Each row comes from the steps of one path. Every step used is in the known rows, and no mark comes twice. Write the path behind each row, first mark first.
In the rows, zero is written as 100.
Known rows:
gena-rokag: 105 95 112 104 115 99 98 109 108 96 99 99 118 101 100 93 113 101 91 111
 93 99 84 101 107
dosi-gena-rokag-gekiri-kuluf: 102 126 115 130 115 101 102 116 83 112 118 101 88 84 94 116 73 99 107
 142 70 100 116 93 83
gekiri-zikab: 99 97 87 87 103 81 116 96 95 118 121 90 116 105 112 90 95 111 77 86 104
 96 103 96 106
gekiri-dosi-gena-kuluf: 80 109 94 121 96 102 76 111 108 115 106 117 125 82 100 123 104 110 115
 110 87 105 92 94 109
gekiri-rokag-gena: 94 108 64 95 101 79 82 84 83 75 116 107 102 99 117 55 106 75 76 102 103
 104 79 112 91
dosi-gekiri-rokag: 105 95 88 103 109 94 117 86 104 102 92 91 103 97 109 75 103 80 116 103
 107 99 91 102 103
gekiri-kuluf: 65 90 105 117 102 88 88 94 85 106 97 100 102 84 104 91 96 106 93 112 100
 88 94 106 113
gekiri-dosi-gena: 82 128 95 120 101 104 82 96 105 128 100 116 111 80 103 116 104 99 90 112
 105 90 74 86 112
gena-dosi: 107 88 88 104 110 90 97 103 97 106 90 106 117 101 99 95 130 108 111 105
 118 87 89 101 131
gena-rokag-gekiri-dosi: 114 106 113 82 122 92 80 107 106 112 122 105 111 104 110 130 92 117 93
 109 94 107 95 100 95
gena-zikab-gekiri-dosi-lunef: 114 92 122 75 118 132 94 96 123 114 92 87 105 120 95 117 104 106 100 72
 104 82 78 120 123
dosi-gekiri-rokag-gena: 108 118 70 96 101 103 114 81 102 79 102 103 92 100 118 59 98 77 96 109
 110 108 82 94 73
zikab-gekiri-rokag-gena: 107 108 72 98 105 97 101 82 102 71 119 84 76 104 121 66 93 59 90 90 121
 110 90 118 88
lunef-dosi-gena-kuluf-gekiri-zikab: 114 100 95 99 72 80 107 119 92 99 116 127 98 95 78 130 101 127 121 90 92
 109 160 97 77
lunef-dosi-gena-kuluf-gekiri-rokag: 105 91 89 115 77 71 80 112 83 80 100 129 96 87 74 109 118 94 137 101 88
 110 143 122 86
lunef-dosi-gekiri-rokag-gena-zikab: 130 120 66 62 105 99 108 76 91 67 78 128 84 109 114 84 122 88 96 82 113
 101 97 102 72
rokag-gena-zikab: 118 122 82 81 92 118 91 98 83 80 103 97 103 113 106 65 116 100 70 95 96
 87 71 97 93
kuluf-gekiri-dosi: 95 97 124 94 79 93 72 101 102 110 107 100 102 91 98 114 108 118 100 106
 115 93 99 101 105
zikab-gekiri: 101 93 106 114 106 113 109 99 108 104 103 74 93 107 103 95 98 84 100 95
 120 93 87 104 112
lunef-dosi: 89 91 89 95 101 82 85 95 87 100 80 132 112 104 93 104 121 106 88 87 121
 89 91 101 110
zikab-gena-kuluf-gekiri: 89 68 116 104 68 104 91 122 95 81 99 81 90 101 86 102 93 104 117 100 74
 121 132 107 103
dosi-gena-rokag: 104 123 109 129 112 109 102 114 105 105 97 107 111 93 91 97 105 87 100
 126 84 95 85 89 100
kuluf-gekiri: 107 94 119 106 75 97 92 109 88 99 105 87 99 99 85 85 107 107 105 109 104
 90 103 102 100

Write each row's path:
91 71 102 94 119 108 104 108 105 102 67 109 109 117 78 95 109 98 108 92
 94 103 91 110 139
zikab-gena-dosi-lunef
109 98 102 100 59 108 81 119 91 63 120 104 105 106 85 79 101 120 109 111
 94 113 109 101 68
rokag-gena-kuluf-gekiri
118 104 104 112 66 94 117 125 95 106 133 88 101 95 84 109 89 119 120 105
 76 106 145 97 82
dosi-gena-kuluf-gekiri-zikab
83 89 86 83 101 87 121 90 99 112 108 82 91 106 118 97 78 91 66 77 92 113
 118 95 114
gekiri-zikab-gena
80 96 106 106 106 97 108 82 97 104 65 133 90 85 97 120 101 112 112 105
 122 93 107 88 89
lunef-dosi-gekiri-kuluf
101 101 96 96 100 104 113 91 104 105 66 128 105 103 93 111 112 107 110
 95 127 95 90 81 93
lunef-dosi-gekiri
110 106 94 87 102 103 142 91 113 122 107 87 108 104 112 95 87 114 98 94
 111 99 106 78 90
dosi-gekiri-zikab
104 93 79 91 113 78 107 80 101 96 73 127 98 98 103 99 117 87 115 89 122
 101 106 104 96
lunef-dosi-gekiri-rokag
110 95 110 93 118 103 104 116 97 96 107 83 84 114 105 108 74 88 86 111
 73 123 112 98 98
zikab-gena-rokag-gekiri
111 102 85 75 106 88 138 84 107 115 89 122 101 108 106 119 101 118 98 78
 128 102 117 80 84
lunef-dosi-gekiri-zikab
104 135 97 101 103 116 82 98 97 122 93 104 106 85 105 115 116 103 89 100
 88 78 74 95 117
gekiri-dosi-gena-zikab
95 100 78 102 84 105 82 110 94 69 113 109 123 107 101 75 105 111 92 104
 92 111 82 98 83
rokag-gena-kuluf
86 96 105 110 104 85 90 102 69 112 117 90 93 95 101 99 76 111 98 116 91
 91 105 103 98
rokag-gekiri-kuluf
77 91 117 122 110 104 105 88 104 104 102 77 79 90 106 105 86 87 104 103
 116 92 101 112 110
zikab-gekiri-kuluf
124 99 106 96 107 126 112 97 105 99 99 59 86 114 105 92 110 88 97 84 104
 82 87 109 118
gena-zikab-gekiri
101 124 112 130 107 130 115 98 95 111 97 69 64 85 100 108 90 77 110 106
 93 76 104 104 110
dosi-gena-zikab-gekiri-kuluf
111 99 109 82 117 110 155 95 135 103 95 84 81 106 122 114 76 93 91 94 85
 128 125 79 84
dosi-gekiri-zikab-gena-rokag
97 86 134 87 87 108 75 110 106 114 98 113 118 105 71 108 100 126 106 99
 100 91 88 111 103
kuluf-gekiri-dosi-lunef
87 88 113 102 117 103 100 105 111 89 87 94 92 104 107 98 95 81 81 105 81
 115 98 99 113
zikab-gena-rokag
82 62 132 86 82 110 73 121 114 94 92 104 108 110 72 124 85 121 118 89 70
 122 117 121 107
zikab-gena-kuluf-gekiri-dosi-lunef
90 99 108 100 110 111 91 85 125 112 105 85 96 96 116 122 99 93 95 88 128
 99 82 104 117
zikab-gekiri-dosi
